Each row was made from one small tree. The marks that hang from a mark follow it in brackets, in the order of their numbers. Every link used is in the known rows. Write each row's tree.
(in the rows, 128 means zero)
Known rows
z381[z14[z982] z233]: [100  94 111 186 132 126 144  60 134 131 103 118 153 121 127 120 131 100
  95 115 151 133 141 104 120 136 128  98 110 107 124 122 134 145 140 177
 105 109 132 151  97 118 148 149 107]
z454[z15[z99 z514] z604[z226]]: [145 199 112 115 123 115  94 169  92 169 153 128 159 213 161 119 140 119
 131  60 109 121 108 113 171  97 161 170 142 154 112 120  94 149  88 114
 133 108 122  97 163 121 148 163  62]
z345[z550[z170] z958[z14 z494]]: [159  83 175 114 174 110 146 165 151 109 158 113 150  92 113 150 111 174
 105 132 101  89 151 128 148 152  78 151 100  74 143 140 114  69 141 154
 112 157 146 183  87 138 127 115 150]
z932[z233 z242]: [136 121  99 107 152 146 139 133 108 110 119 124 154 160  95  81 132 160
 161 137 114 141 143 127  75 122 142 106 113 150 150 143 145 106 152  44
 159 127  93 186 133 116 120 175 127]
z226[z604]: [109  87 143 102 129 163 127 131 134 121 119 159 112 146 137 131  81 147
 146 119 116 114 164 106 156 122 167 105  99 124 125 135 149 130 123 123
 162 127 146 124 140 125 120 139 105]
z982[z14 z454[z15 z604]]: [108 159 180 122 100 125 109  86 104 153  86 132 144 110 173  99 103 107
 168 113 103 124 128 104 146 118 143 111 171  95 137  72 140 132 147 131
 110 107 129 153 175 100 180  78  79]
z514[z15[z99 z454[z604[z226]]]]: [120 163 115 126 151 130  95 124 126 139 134 158 181 193 184 102 132 126
 142  91 142 133 114  84 164  93 159 111 148 126 129 123 151 116 111 133
 121 109 126  85 136  96 111 170 113]
z494[z958[z14[z982] z345[z550[z170]]]]: [122  90 108 168 152 153 125 150 129 116 149 121 114 101 110 188 156 153
  94 151 128 131  82 152 129 148 123 123 107 108 143 136 134 128 124 153
 101 132 143 136 108 151 127 126 100]
z550[z558]: [110  87 144 108 127  97 161 125 104 111 113 140  86 150 116 118 124  87
 128 157 118 114 150 130 126 124 171 134 130 144 134 124 115 155 131 118
 145 125 122 113 115 128 104 173 154]
z494[z958[z14[z982]]]: [103 120 106 158 140 165 146 142 114 113 111 134 110 107 112 186 148 145
 103 168 139 137  88 140 131 141 142  81 124 135 134 164 153 148 138 150
  97 116 130 147 109 137 121 138 116]
z345[z550[z170 z558] z958[z14[z982] z494]]: [156  79 181 101 173 103 169 187 148  92 157 102 125 101 115 153 121 160
  83 148 116  88 149 131 163 164 102 178  86  85 151 117 106  64 151 151
 106 173 144 159  61 148 132 138 179]
z14[z958[z494] z982[z454[z15[z99]]]]: [139 177  85 107 138 149 124 115 156 117 119 114 141 117 141 121 110 151
  66 132 198 162 107 157 129 142 125 125 125 170 131 113 161 117 174 119
  94 135 155 134 152 143 162  77 161]
z604[z226 z454[z15[z99]]]: [156 147 107 103 100 133 112 176 107 178 169 151 174 143 109  94 178 140
 140 112 116 182 114 119 101 111 146 126 146 133 130 157  86 182 124 117
 147  91 104 131 164 127 132 168 109]
z494[z958[z14[z982] z345[z550[z170 z558]]]]: [122  82 114 163 149 141 136 153 123 109 150 118 100 105 108 187 153 144
  91 158 126 128  87 155 130 149 131 132 103 110 142 128 129 128 123 150
 100 137 141 122 100 157 129 140 109]
z558[z344]: [116 150 119 105 117 123  93 128 157 150 117 146 125 103 130  87 108 107
 149 146 165 134 133 141 103 139 124 103 155 144 125 153 147 139 135  95
 132 122 133 141 144 121 107 131 132]
z982[z14 z454[z15[z514] z604[z226]]]: [132 193 152 122  88 125  99  91 104 161 111 119 145 127 164  90 118 104
 163 102  92 141 117  99 165 121 144 124 169 101 128  84 126 149 125 132
 103 103 129 137 170  99 185  73  60]
z494[z958[z14 z345[z550[z558[z381]]]]]: [128  88 125 164 145 129 138 129 109 109 141 122 100  96  96 187 140 149
 125 158 121 127  87 160 109 140 112 109 129 124 131 139 130 142 115 141
 117 127 132 124 120 156 123 129 106]
z345[z550]: [140  95 150 100 156 121 127 121 150 153 120 149 154 119 113 120 115 157
 154 138 135  91 138 130 117 147 131 132 122 123 156 153 119 150 134 119
 150 120 132 161 121 120 100 146 124]
z982[z14[z958] z454[z15[z99]]]: [138 166 159 111  91 134 116  71 147 154  94 107 150 124 152 115  88 128
 131 143 119 155 128 145 105 121 134  87 166 117 128  89 159 135 155 143
  95 104 154 118 185 137 180  72 132]
z982[z14[z958] z454[z15[z514]]]: [146 175 145 111  85 138 126  60 131 161  93 109 135 131 154 100  87 110
 137 154 120 154 122 135 126 125 135 102 166 128 120 102 154 143 152 133
  94 113 141 113 171 128 190  55 116]
z226[z604[z454]]: [132  88 136  94 115 176 139 157 123 129 133 163 124 126 143 121 105 160
 160 125 123 133 163 101 138 126 179 102  95 120 122 143 143 145 123 118
 176 121 126 127 151 123 129 153 106]
z30[z344]: [ 91 157 133 146 125 133 110 115 134 135 125 154 116 105 101  97 104 105
 148 172 114 146 131 139  81 120 140 113 141 137 137 134 139 145 138 109
 154 130 121 158 144 122 100 158  86]
z932[z242]: [139 144 121 111 150 152 135 120 122 131 108 138 130 159 110 108 112 148
 144 128 116 122 138 134  90 131 145 101 105 140 142 141 146 134 151  88
 167 109 113 154 118 109 113 157 126]
z170[z550[z558[z344]]]: [ 86 114 156 119 122  83 142  93 140 115 103 184  76 100  85 106 109 119
 154 143 130  95 166 140 129 126 162 135 117 140 145 108 127 153 122 114
 172 133 120 133 115 133 112 151 157]
z345[z958[z14]]: [129 108 180 108 147 128 144 141 131 113 110 123 121 121 109 155 104 137
 119 150 103 107 123 104 131 133 116  90 153 111 115 150 127 109 149 137
 121 119 128 164 107 124 127 100 146]
z381[z14[z982]]: [100 136 125 172 122 156 160 102 115 145 107 141 124 119 130 141 163 105
 106 139 138 132 128 115 128 147 109 113  94 114 139 141 134 126 140 158
 116 119 140 149 105 111 118 110 136]
z226[z604[z454[z15[z99 z514]]]]: [142 121 129  85 109 180 136 163 121 160 142 147 143 169 156 127 115 161
 153 120 126 141 163 112 146 105 174 116  96 138 112 141 137 136 118 120
 176 126 129  94 161 129 151 168 101]
z226[z604[z454[z15[z514]]]]: [136 111 133  88 109 178 141 157 109 158 136 161 131 157 153 115 107 152
 159 125 128 137 161 106 150 109 173 119  98 136 114 145 134 138 125 113
 174 128 120 104 153 126 153 156  95]
z494[z958[z345[z550]]]: [136  88 117 138 152 127 109 127 125 123 138 143 117 101  95 154 137 148
 116 138 120 121 108 162 121 143 143 115 140 128 143 146 144 161 109 142
 132 108 134 143 142 137 121 143  89]
z170[z550[z558[z381]]]: [ 86 104 162 125 124  93 163  93 131  96  89 179  75 111  80 127 123 132
 156 129 123  90 156 135 131 124 157 134 116 156 142 114 126 156 115 121
 184 131 108 130 109 133 104 140 175]
z550[z170 z558[z344[z30] z381[z14 z233]]]: [109  74 131 153 106  89 145 141 150  84 132 116  85 116 124 115  93  80
 112 121 154 146 174 130 130 147 122 147 106 133 105 104 115  95 106 123
 121 152 123  68  74 151 121 175 187]
z494[z958[z14 z345[z550]]]: [126  87 118 171 150 137 125 122 112 124 145 129 114  95  98 184 141 152
 121 156 114 127  86 154 112 135 115 104 127 109 136 142 132 147 119 149
 112 119 139 140 128 147 125 125  84]
z345[z550[z558[z344 z381[z233]]] z958[z494]]: [176 101 188  61 170  73 134 147 171  96 136 113 138  72  96 100  80 160
 127 131 152  87 163 149 131 168  96 146 150 135 136 130 131 103 137 118
 140 145 124 166 106 141 133 148 174]
z604[z226 z454[z15[z99 z514]]]: [174 173  88 101  93 141 114 176 106 185 175 136 173 165 115  95 188 136
 139 112 115 185 111 118 115 109 149 135 142 145 118 166  86 188 110 120
 149  93 102 112 163 123 141 167 101]
z15[z99]: [131 141 116 115 129 137 113 136 156 135 122 111 158 171 129 152 152 143
 119 116 118 132 141 138 106 110 151  98 130 142 126 138 142 150 111 146
 151 101 151 123 160 121  93 169 144]
z170[z550[z558[z344 z381]]]: [ 88 121 158 117 117  90 145 102 146 104  94 179  74  94  85 110 113 126
 164 134 143  97 156 145 122 131 144 131 124 158 138 116 133 149 115 106
 178 136 111 126 113 138 107 138 176]
z982[z454[z15 z604[z226]]]: [109 158 137 104 125 106  86 112  93 148 115 149 141 121 150  82  93 117
 154  86 132 137 126 102 146 110 141 117 169 126 126 103 112 146 136  96
 126 110 122 151 156 109 171  98  60]
z99[z15[z454[z604] z514]]: [145 160  76 109 126 152 110 118  93 144 124 134 138 188 138 143 126 104
 153 107 111  99 144 105 156  71 167 153 165 141 114 140 122 138 109 114
 117 118  87 107 145  93 132 144  96]
z15[z99 z454]: [141 191  81 122 133 155  93 116 155 128 123  98 183 178 161 144 162 155
 130 107 127 133 142 121 105  95 151 102 152 160 120 153 152 135 113 149
 148 110 120  94 146 108  81 177 155]
z550[z170 z558[z381]]: [109  68 137 113 115 105 161 175 123  79 118 122  79 156 135 124 134  87
 110 126 121 126 162 136 131 133 154 159 105 144 124 130 119 114 103 119
 141 156 115  83  86 150  96 167 197]

Write each row's tree
[164 228  54 131 124 146  91 122 102 126 139 113 149 181 172 107 152 119
 149  84 118 121 111  81 174 115 166 155 150 167 104 166 123 159  80 123
 135 117  88  93 126  88 104 140  87] => z15[z454[z604[z226]] z514]
[112  92 133 119 107 102 137 180 157  83 130 126  72 124 125 119 102  91
 122 129 156 143 161 136 138 148 134 160 115 154 113 116 117  94 110  97
 135 155 120  65  85 147  99 165 205] => z550[z170 z558[z344[z30] z381]]
[131 135 150 125 156 137 149 147 131 101 125 115 129 102 111 157 137 147
  92 144 121 118 115 115 152 137  92 112 132 114 126 139 140  91 163 151
 108 136 135 183 109 115 130  88 157] => z345[z958[z14[z982] z494]]
[175 244  41 115 119 171  96 112 151 146 136  68 182 223 172 144 183 146
 128 107 125 140 137 121 134  89 157 119 142 185  99 170 152 147  84 155
 151 117 117  55 144 100  95 175 138] => z15[z99 z454 z514]
[157 112 143 157 113 120 139  85 147 120 132 120 128  95 120 134 126 125
 115 148  94 125 107 151 110 152 116 139 129  97 146 103 147 140 135 155
 104 116 153 149 174 131 119  73 142] => z982[z14[z958[z345[z550] z494]]]
[134 190 126 112 129 127 114 159  94 171 126 122 156 218 184 133 132 118
 135  77 125 100 122 120 165  90 165 163 136 162 108 117 114 133  99 115
 144 117 121  93 166 117 151 168  77] => z454[z15[z99 z514] z604]
[144 124 140 151 103 129 153  89 137 114 111 128 123 104 127 131 120 116
 115 156  97 131 117 145 116 148 132 117 132 108 141 121 160 145 140 155
 100 110 146 154 169 126 115  85 158] => z982[z14[z958[z494]]]
[112 108  89 217 138 121 131  84  89 120 176 108 120  99 115 163 187 118
 112 135  98 150  89 142 107  95  46 140 109  89 125  98 114 111 142 156
 111 149 151 152 158 121 117  62  92] => z958[z14 z345 z494]
[129 119 101 184 153 119 134 117 126 125 186  97 123  80 116 156 185 137
 106 152 144 135  81 153 119 134  48 181  86  96 148  82 104  93 158 140
 103 173 157 142 123 137 125  86 119] => z958[z14[z982] z345[z550[z558[z344]]] z494]
[113  95 133 100 105  99 137 185 145  91 125 122  80 132 142 101 121  81
 120 133 149 134 161 151 119 144 138 157 118 148 118 131 129 103 105  98
 134 164 120  80  92 158 101 166 199] => z550[z170 z558[z344 z381]]
[ 88 144 123 147 128 164 141 113 120 148 105 117 132 128 141 154 143 129
 127 160 154 145  91 107 123 117 105  97 124 123 128 126 121 118 178 128
  99 137 134 138 107 123 144  87 121] => z958[z14[z982[z454[z15]]]]
[ 92 142 115 152 129 165 139 111 127 133 106 112 128 116 136 159 146 134
 127 161 150 145  91 103 122 127 110  89 120 118 128 130 128 124 168 133
 102 132 139 146 105 119 131  84 127] => z958[z14[z982[z454]]]
[108  96 138 146 101 102 151 163 141  90 133 127  69 114 126 125 110  81
 119 131 150 146 167 136 134 152 114 156 100 138 112 112 115  84 105 114
 127 157 127  67  78 148 106 156 203] => z550[z170 z558[z344[z30] z381[z14]]]
[133 179 120 120 124 111 106 157  72 168 140 154 136 191 154  98 124  99
 141  74 115 112 102 101 180 106 156 179 147 150 117 129  87 152 104  99
 128 115 106 117 146 113 154 139  52] => z454[z15[z514] z604[z226]]
[169  82 174  83 175 102 129 172 165 108 150 127 152  95 109 120 108 169
  99 111 107  83 172 134 156 159 105 163 112  90 150 143 127  84 131 147
 131 147 141 187 100 127 123 131 154] => z345[z550[z170] z958[z494]]
[148 130 114 107 101 130 120 167  92 175 161 170 158 128 105  79 165 126
 147 122 119 177 111 111 106 117 144 133 150 131 133 164  81 184 135 106
 142  95  91 145 153 121 137 150 101] => z604[z226 z454[z15]]
[108 140 149 123 133 100 104 157  74 155 130 174 137 161 145  98 110 105
 142  74 115 107 105 102 158 110 151 166 154 133 131 117  87 144 124  95
 125 110 108 144 148 118 141 139  64] => z454[z15 z604[z226]]
[134 122 128 154 123 149 149 131 150 107 113 119 118 106 124 145 138 135
 109 117 165 135 106 142 102 168  79 132 107 148 123 146 138 109 116 128
 127 138 129 116 107 148 110  73 182] => z558[z381[z14[z958[z345[z550[z170]]] z982]]]
[114 184 124 136 103 153 118 133 163 136  98 128 122  77 134 108 139 116
 146 132 203 149 112 144  93 166  61  98 141 165 115 162 160 107 127 104
 128 135 122 128 119 130 109  85 176] => z558[z344 z381[z14[z982]]]
[137  68 129 136 148 111  98 129 148 138 158 130 133 128 116 124 142 129
 121 110 110 112 125 139 115 132 118 169 116  98 145 112 107 126 113 128
 147 135 143 129 132 130 110 118 105] => z958[z345[z550[z170]]]
[126  81 123 166 148 125 136 124 105 117 148 126 102  99  97 182 138 143
 118 165 112 123  92 157 113 136 124 112 126 111 137 134 126 147 120 147
 113 124 138 128 121 154 127 138  94] => z494[z958[z14 z345[z550[z558]]]]
[156 103 165 103 176 127 138 169 165 106 151 103 154  82 119 146 120 181
  93 129 125 102 143 122 159 163  81 150  98  79 148 128 123  63 155 154
 104 162 149 186  79 134 144  97 152] => z345[z550[z170] z958[z14[z982[z454]] z494]]
[117  50 130 145 112  89 172 137 123  70 121 111  86 144 134 123 105  80
  90 120 127 132 169 137 116 141 145 149  98 129 111 120 119 115 100 140
 118 152 121  81  77 169 120 169 188] => z550[z170 z558[z381[z14[z958] z233]]]
[157  92 204  88 171 118 141 146 155 133 124 123 148 102 101 153  88 178
 137 152 114  78 128 112 128 157 102 115 136  96 138 152 110 105 150 133
 128 128 134 178  91 133 127 112 140] => z345[z550 z958[z14]]
[132 155 149 126  95 124 128  54 123 146 100 122 139  95 145  99  91 117
 131 149 120 155 130 146 118 123 112 102 162 112 134  90 159 129 169 140
  87 118 147 145 184 126 184  49 123] => z982[z14[z958[z494]] z454[z15]]
[101 126 107 175 131 153 110 102 129 133 138  98 118 113 129 162 167 124
 114 144 136 155  68 113 112 119  89 117 125 102 125  92 114 116 157 134
 107 138 148 128 125 125 141  51 100] => z958[z14[z982[z454]] z345]
[126  83 135 176 147 124 122 100 124 149 158 114 132 115 111 166 147 142
 142 146 109 118  83 127  92 121  76 137 116  85 135 110  92 125 137 133
 125 138 147 133 126 137 116  85  92] => z958[z14 z345[z550]]
[176 252  51 122 126 161  89 135 132 130 138  71 179 217 196 146 171 147
 135  76 123 118 128 103 157  96 176 138 139 178  96 152 144 143  64 144
 152 115 112  64 151  96 100 180 113] => z15[z99 z454[z604] z514]
[130 143 148 118 154 138 140 135 135 100 122 108 131  90 115 148 130 149
  96 141 126 127 121 113 152 136  91 101 140 112 125 131 142  89 167 149
 106 136 140 186 113 113 146  74 148] => z345[z958[z14[z982[z454]] z494]]
[144 156  70 104 120 159 116 103 107 155 123 133 141 193 122 142 133 103
 149 129 114 115 152 116 140  66 153 139 168 147 116 154 127 140 122 121
 115 120  89 102 140  97 131 143 115] => z99[z15[z454 z514]]
[ 85 107 158 152 117  82 150  69 150 100  99 174  77  83  74 119  93 126
 158 124 147 104 166 130 129 133 134 124 117 148 128  97 125 142 117 124
 170 128 113 118 100 133 120 144 167] => z170[z550[z558[z344[z30] z381[z14 z233]]]]
[134 177 110 103 119 142 124 129 122 194 123 117 162 226 148 127 150 117
 125 122 129 132 135 143 134  79 139 136 140 172 111 145 124 138 125 129
 141 119 129  80 155 123 145 163 113] => z454[z15[z99 z514]]
[112  75 125 109 110  84 130 164 155  84 123 110  94 133 140  91 103  80
 114 121 155 134 167 145 115 139 147 150 124 144 111 122 129 111 106 108
 127 159 117  82  88 162 115 185 186] => z550[z170 z558[z344 z381[z233]]]
[110  99 135 128  98 100 150 167 130  96 129 121  76 122 144 107 127  73
 115 133 143 137 167 151 114 148 117 153 102 131 118 128 125  93 101 115
 126 165 126  80  85 160 107 157 196] => z550[z170 z558[z344 z381[z14]]]
[115 167 171 124  94 116  97  93 105 153 104 134 145 106 158  88 110 108
 163 102  93 138 118 100 150 123 140 116 172  88 140  75 126 143 140 130
 102 100 130 156 173 102 176  74  67] => z982[z14 z454[z15 z604[z226]]]
[131 158  99 152 113 125 115  98 177 110 106 109 139  66 129  96 100 119
 117 119 220 156 115 154  83 168  65  94 143 167 101 146 169 117 131 118
 105 134 127 129 125 152 135  95 170] => z558[z344 z381[z14[z958[z494] z982] z233]]
[132  97 105 202 153 114 130  86 108 132 186 108 140  85 108 163 177 146
 126 136 105 130  93 148 105 112  35 157  97  79 142 100 103 107 143 152
 116 156 156 160 148 127 116  73  90] => z958[z14 z345[z550] z494]
